Known rows, with every step that occurs
zuna -> duzage -> bemarig: [ 1.23  0.07  0.18  0.56  1.42  0.85 -1.31  1.70  4.80 -0.11 -1.93  0.53
 -0.39 -0.65  0.31 -2.10  1.14 -1.68 -1.90 -0.28  1.29 -2.04 -1.92 -0.54]
godu -> duzage: [ 1.08  0.08 -0.55  0.15 -1.44  1.88 -1.86 -0.60  1.35 -2.48 -0.48 -0.76
 -1.67 -2.13 -0.25  0.95  1.61  0.18  2.03 -2.23 -1.06 -0.28  1.65  0.89]
godu -> duzage -> bemarig -> nivuf: [ 0.82  2.19 -0.02  1.40 -0.43  2.97 -1.05 -2.60  0.64  0.82 -1.24 -1.00
 -2.08 -1.38  0.86 -0.76  1.76  0.32  1.09 -1.84 -1.97 -3.27  2.44  1.81]
nivuf -> bemarig -> duzage -> godu: [-1.32  0.87  0.25  1.46  0.41 -0.06 -2.08 -0.69 -0.10 -0.23  1.11  1.20
 -0.48 -0.21 -0.36  0.54 -1.12  0.51 -2.18 -0.64 -2.00  1.09  1.11 -0.36]
duzage -> godu: [ 2.78 -4.95 -1.42  0.19  0.92  1.29 -1.83 -1.68  1.61 -0.28  1.52  1.34
  0.62  0.59  0.20 -4.58  0.47  2.52  2.38 -0.06 -1.65 -2.01  0.41 -1.07]
zuna -> godu -> nivuf -> bemarig -> duzage: [ 1.65  4.47 -1.26  0.62  0.90 -1.91  0.52 -1.31  1.96  2.42 -1.07  1.63
 -0.08  1.21  3.09 -2.02  0.23 -1.37 -1.94 -0.96  2.81  2.94  1.29  2.35]
nubu -> nivuf: [ 0.91 -0.87 -0.22 -1.72 -0.32 -3.01  1.56  6.22 -4.57 -1.15  1.25 -0.41
  2.58 -0.83 -2.90  0.18  2.62 -0.24  4.42 -0.35 -0.85  2.34  0.74 -1.70]
nubu -> bemarig -> duzage -> godu: [-1.37 -0.68 -0.82  0.92 -0.30  4.09 -1.07 -0.50  1.83 -1.55 -1.18 -0.43
  1.18 -1.14  1.93  1.66 -0.86 -1.59  0.98  3.31 -2.22 -4.31 -1.42 -3.03]
bemarig -> duzage -> godu -> nivuf: [ 0.25  0.19 -1.66  1.34 -0.56  2.37  2.02 -1.06  1.49 -0.05 -2.51  1.76
 -0.59 -0.39 -0.06 -0.13  1.70  3.84  0.67  1.28 -1.37 -2.28  1.78 -0.29]
nivuf -> bemarig -> duzage: [-2.32  2.30  0.96  1.21 -0.20 -1.51 -2.40  1.36 -0.73 -1.30  0.73  0.52
 -0.19 -1.00 -1.06  2.92 -0.57 -0.80 -2.26 -1.12 -1.81  3.08  0.78  0.24]
zuna -> godu: [ 2.72  0.65 -1.08  0.17  0.77 -2.15 -2.70  1.79  3.61  0.72 -0.19  1.38
  1.21  0.65  3.33 -3.03  0.10 -0.89  0.95 -0.33  2.13  2.60 -1.73  0.72]
nubu -> zuna -> duzage -> godu -> nivuf -> bemarig: [-0.23 -4.90 -0.89 -0.79  0.05  3.73  1.60  0.26  1.24 -2.46 -0.59  0.73
 -0.83  0.09 -1.27 -1.87 -0.33 -1.54 -2.57  0.73  2.74 -1.13 -1.66 -1.14]
bemarig -> duzage -> godu -> zuna -> nubu: [-1.17 -1.49 -1.03  0.94 -1.19  1.28  0.65 -1.01  2.52  0.00 -2.00  2.22
 -0.74 -0.24 -0.43 -0.57  0.40  3.03  0.27  1.22 -0.58 -3.33 -1.18 -1.52]
nubu -> nivuf -> bemarig -> duzage -> godu: [-0.71  1.08 -0.02 -0.46  0.14 -1.95  1.79  4.05 -4.77  0.39  1.49  0.59
  1.37 -0.17 -2.45  0.54  0.62  0.20  1.31  0.05 -1.40  1.54  1.65 -2.19]
duzage -> godu -> zuna -> nubu -> bemarig: [ 0.76 -5.19 -1.03 -0.76  0.01  1.22 -0.66 -4.74  1.82  0.78  1.47  1.38
  0.07  1.23  0.28 -5.09 -0.93 -0.35  0.86  0.05  0.31 -4.81 -1.75 -1.91]
nubu -> zuna -> godu -> duzage -> bemarig -> nivuf: [ 0.34 -1.79 -1.01  0.10 -0.62  3.91  0.41  0.00  0.94 -0.46 -1.21 -0.15
 -0.57 -0.18  1.96 -2.34 -0.53 -1.98 -0.02  0.39  2.08 -1.63 -1.90  0.70]
nivuf -> bemarig -> godu -> duzage: [-0.43  2.38  1.19  0.83  0.68 -0.89 -2.02 -0.55 -0.51  0.31  1.56 -0.92
 -1.72 -0.11  0.70  4.32 -2.02  1.51 -2.25 -1.01 -0.43  3.35  1.83  2.01]
bemarig -> godu -> nubu: [-0.27  2.00  1.35 -0.25 -1.32 -1.92  1.07 -0.58 -0.34  0.16 -0.62 -1.82
 -0.59  0.53  0.99  3.77 -1.08  3.77  1.20  0.83 -0.07  2.38  0.34  1.13]
godu -> zuna: [ 0.03 -4.75  0.43 -0.77 -1.47 -0.65  0.69 -0.10  1.07 -3.68  0.87 -0.61
 -0.37 -1.06 -1.04 -0.61  1.03 -1.99  1.76 -2.63  0.61  0.43 -1.10 -0.70]
godu -> nivuf -> bemarig: [ 0.58  2.11 -0.13 -0.42  0.41 -1.85  1.27 -2.54 -2.69 -0.24  1.09 -0.25
 -0.22  0.15 -1.35 -0.15  1.72 -1.94 -1.19 -3.13 -0.04  3.33  4.19  3.01]
nubu -> nivuf -> bemarig -> duzage -> godu -> zuna: [-1.10  0.10  0.12 -0.63 -0.25 -1.68  2.79  3.12 -4.45 -0.01  1.51  0.45
  0.85 -0.18 -2.51  0.30  0.44 -0.49  1.03 -0.48 -0.76  0.94  1.41 -2.44]
duzage -> bemarig -> godu: [ 1.71  0.63  0.83  1.30  1.91  1.70 -0.35 -1.02  0.74  2.30 -0.08 -1.50
  0.14  0.18  1.60 -1.29 -0.84  1.00  1.00  0.07 -1.83 -2.92 -0.21  2.03]
nivuf -> bemarig -> godu: [-0.44  1.54  1.50  0.57  1.25 -2.56 -2.37  0.85 -0.98  0.33  2.15 -0.63
 -0.35  0.41  0.32  3.79 -2.01  1.45 -2.09 -0.41 -0.54  4.68  0.88  1.66]

Rows
[ 0.10 -1.56 -0.38 -0.14 -0.95  1.47 -0.09 -5.71 -0.17  0.53  0.77 -0.19
  0.26  1.29  1.35 -3.71 -0.57  0.23  1.56  0.75 -1.82 -3.56  0.85 -2.10]	duzage -> godu -> nubu -> bemarig -> nivuf
[-2.46 -0.27  0.65 -1.61 -1.82 -3.71  1.49  0.51 -2.04  0.25  0.55  0.78
  0.10  0.02 -2.90 -0.04  0.36 -2.06 -0.14 -1.56  1.67  0.21 -1.88 -0.96]	godu -> zuna -> nubu -> nivuf -> bemarig -> duzage
[ 0.50 -4.76 -0.70 -0.78 -1.48  2.66  0.92 -5.09 -0.68 -1.31  1.29  0.04
 -0.09  1.00 -0.43 -5.71 -1.01  0.03  1.82 -0.78 -1.06 -3.21 -0.10 -1.72]	duzage -> godu -> nubu -> zuna
[-0.36  0.63  1.01 -1.21  0.36 -3.41  2.65  4.20 -5.14  0.43  2.21 -0.93
  0.94  0.23 -2.03  2.51 -0.17  0.11  1.20 -0.31  0.25  3.38  1.28 -1.04]	nubu -> nivuf -> bemarig -> godu -> zuna
[ 1.31  0.79  0.45  0.89  1.85  0.96 -0.43  1.92  5.30  1.26 -2.48  0.24
 -0.99 -0.09  1.38  0.16  0.17  0.79 -2.42  1.30  1.91 -1.66 -1.99  0.04]	zuna -> duzage -> bemarig -> godu
[-1.46  2.96  2.03  0.19 -0.12 -2.93 -1.19 -1.68 -1.94  0.37  2.02 -1.32
 -0.81  0.75  0.13  3.23 -2.50  0.30 -2.20 -1.28 -0.63  4.31  1.28  1.46]	nivuf -> bemarig -> godu -> nubu
[-2.05  1.65  1.89 -0.09 -0.44 -1.62 -0.42 -1.52 -2.47 -0.38  1.95 -1.58
 -0.83  0.64 -0.23  3.09 -3.04 -0.32 -2.46 -0.93 -0.19  3.75  0.56  1.29]	nivuf -> bemarig -> godu -> nubu -> zuna
[-0.14 -1.04 -1.24  1.53 -0.54  2.17 -0.21  0.79  2.33 -0.73 -1.87  1.81
 -0.15 -0.74  0.00  0.23  0.87  4.00  1.17  1.72 -2.01 -2.21  0.05 -1.37]	bemarig -> duzage -> godu
[-1.70  1.74  0.09 -1.61 -0.49 -2.95 -4.50 -0.16 -0.47  1.36  0.47  0.43
  2.30  0.21 -0.79  0.07 -0.28 -3.06  0.26  1.25  0.07 -0.95 -3.53 -0.17]	zuna -> nubu -> bemarig
[ 1.30  1.18  0.14  0.64 -0.21  1.07 -0.19  0.89  1.85  0.11 -1.29 -1.30
 -1.92 -0.69  1.64  5.32 -0.35  5.43  1.19  1.17  0.17  0.99  1.04  1.85]	bemarig -> godu -> duzage
[-2.65  0.23  1.18 -1.01 -2.97  0.68  2.22 -2.29 -1.06 -1.89 -1.53 -1.48
 -0.82  0.02 -1.15 -1.37  0.00 -3.09 -0.79 -0.88  0.81 -0.96 -1.18 -0.82]	godu -> nubu -> zuna -> duzage -> bemarig -> nivuf
[-0.56 -4.55 -0.09 -0.51 -0.13  4.03  0.61  2.32  1.71 -2.94 -1.27 -0.36
 -0.12 -1.04 -1.30 -1.64 -0.14 -3.15 -1.24  0.55  1.77 -2.44 -3.57 -1.10]	nubu -> zuna -> duzage -> bemarig
[ 2.09  1.86  0.36  1.11  1.93  1.97  1.94 -2.78 -0.23  3.11 -0.67 -1.49
 -0.30  0.55  1.44 -1.51 -0.06  0.86  0.57 -0.38 -1.15 -3.02  1.53  3.13]	duzage -> bemarig -> godu -> nivuf
[-0.03  2.24  0.64 -0.91  0.32 -2.49  1.81  4.08 -4.99  0.81  1.79 -0.98
  0.52 -0.17 -1.65  3.11  0.08  0.90  1.29 -0.20 -0.33  3.16  2.21 -0.50]	nubu -> nivuf -> bemarig -> godu -> duzage
[ 1.71  1.58 -0.14  0.00  0.64 -0.98  2.60  0.35 -0.10  1.21 -1.26 -0.98
 -0.58  0.59  0.87  4.17  0.88  5.10  0.76  1.39  0.96  2.69  2.27  3.09]	bemarig -> godu -> nivuf
[ 1.94 -1.04 -1.10  0.11  1.48  0.56  0.33 -1.01  4.41  0.42 -1.24  2.15
 -1.30  0.77  0.25 -2.27  1.13  0.99 -3.18  0.18  2.66 -0.45  0.60 -0.75]	zuna -> duzage -> godu -> nivuf -> bemarig
[ 3.35 -3.20 -2.04 -0.10  1.03  1.69  1.35 -4.22  0.45  0.77  0.65  1.36
  0.01  1.13  0.05 -4.98  1.63  2.32  1.66 -0.68 -0.70 -2.13  2.86  0.56]	duzage -> godu -> nivuf
[-2.26  3.00  0.26 -1.22 -0.52 -4.02 -4.20  0.46 -1.08  2.56 -0.26  0.73
  2.04  0.63 -0.53  1.64  0.64 -1.15 -0.24  2.36  0.18  0.16 -2.74  0.20]	zuna -> nubu -> bemarig -> nivuf
[ 0.69  1.24  0.73  1.40  1.22  0.09 -1.24 -0.63 -0.81  2.30 -0.32 -0.60
  0.61  0.04  0.61 -2.28  1.83  0.10  1.02 -0.46 -2.64 -1.95  0.87  1.71]	duzage -> bemarig -> nivuf
[-0.51 -0.07  0.48  0.01  0.52  1.72 -1.33  1.05  0.97 -0.88 -0.09 -2.27
  1.30 -0.52  2.67  4.90 -1.74 -0.72  1.18  3.44 -0.80 -0.92 -1.58 -0.94]	nubu -> bemarig -> godu
[-0.19 -2.50  0.71  0.14 -0.28  0.28  1.62 -0.26  3.87 -1.12 -1.61  0.10
 -1.60 -0.46  0.06 -1.04  1.35 -1.86 -1.61 -1.23  2.46 -1.84 -1.73 -1.01]	godu -> zuna -> duzage -> bemarig -> nivuf
[-0.10  1.23  0.02 -0.12  0.55  1.87  0.93 -0.71  0.13 -0.18 -0.66 -2.31
  0.86 -0.16  2.47  4.63 -0.87 -0.86  0.70  3.04 -0.16 -1.02  0.14  0.17]	nubu -> bemarig -> godu -> nivuf
[-2.68  0.55  0.58  0.92 -0.90  0.96 -0.47 -2.36 -1.40 -0.99  0.97  0.53
 -0.86  0.00 -0.79  0.08 -2.00 -0.92 -2.70 -0.83 -1.62  0.29  0.60 -0.74]	nivuf -> bemarig -> duzage -> godu -> nubu -> zuna
[ 2.50  3.48 -1.18  0.08  1.30 -2.38 -0.13 -1.68  1.56  2.30  0.05  1.38
  0.25  1.50  3.11 -3.16  0.18 -2.15 -1.62 -1.70  3.01  3.36  1.35  2.62]	zuna -> godu -> nivuf -> bemarig
[-1.37  2.12  0.47 -0.65 -0.24 -3.05  1.47  5.43 -5.30 -0.36  1.20  0.03
  1.58 -0.78 -2.89  2.08  1.04 -0.75  1.24 -0.38 -1.27  2.97  1.45 -1.67]	nubu -> nivuf -> bemarig -> duzage
[ 0.51 -4.15 -1.01 -0.83 -0.54  1.96 -0.34  2.42  0.92 -2.32 -0.07  0.16
  1.02 -0.17  0.85 -2.26 -0.85 -2.53  0.77  0.43  2.35  0.75 -3.37 -0.13]	nubu -> zuna -> godu
[-2.16  4.10  0.31 -1.78 -0.57 -6.08 -1.55  3.12 -4.41  3.01  0.83  1.71
  1.90  0.59 -3.78  0.40  0.64 -0.56 -0.13  0.08  0.38  2.04 -1.42 -0.07]	zuna -> nubu -> nivuf -> bemarig -> duzage
[-0.47 -3.92  0.10 -0.29  0.22  4.08  1.29  2.45  2.04 -2.02 -1.70 -0.66
 -0.47 -0.61 -0.53 -0.04 -0.83 -1.37 -1.55  1.58  2.26 -2.26 -3.57 -0.64]	nubu -> zuna -> duzage -> bemarig -> godu
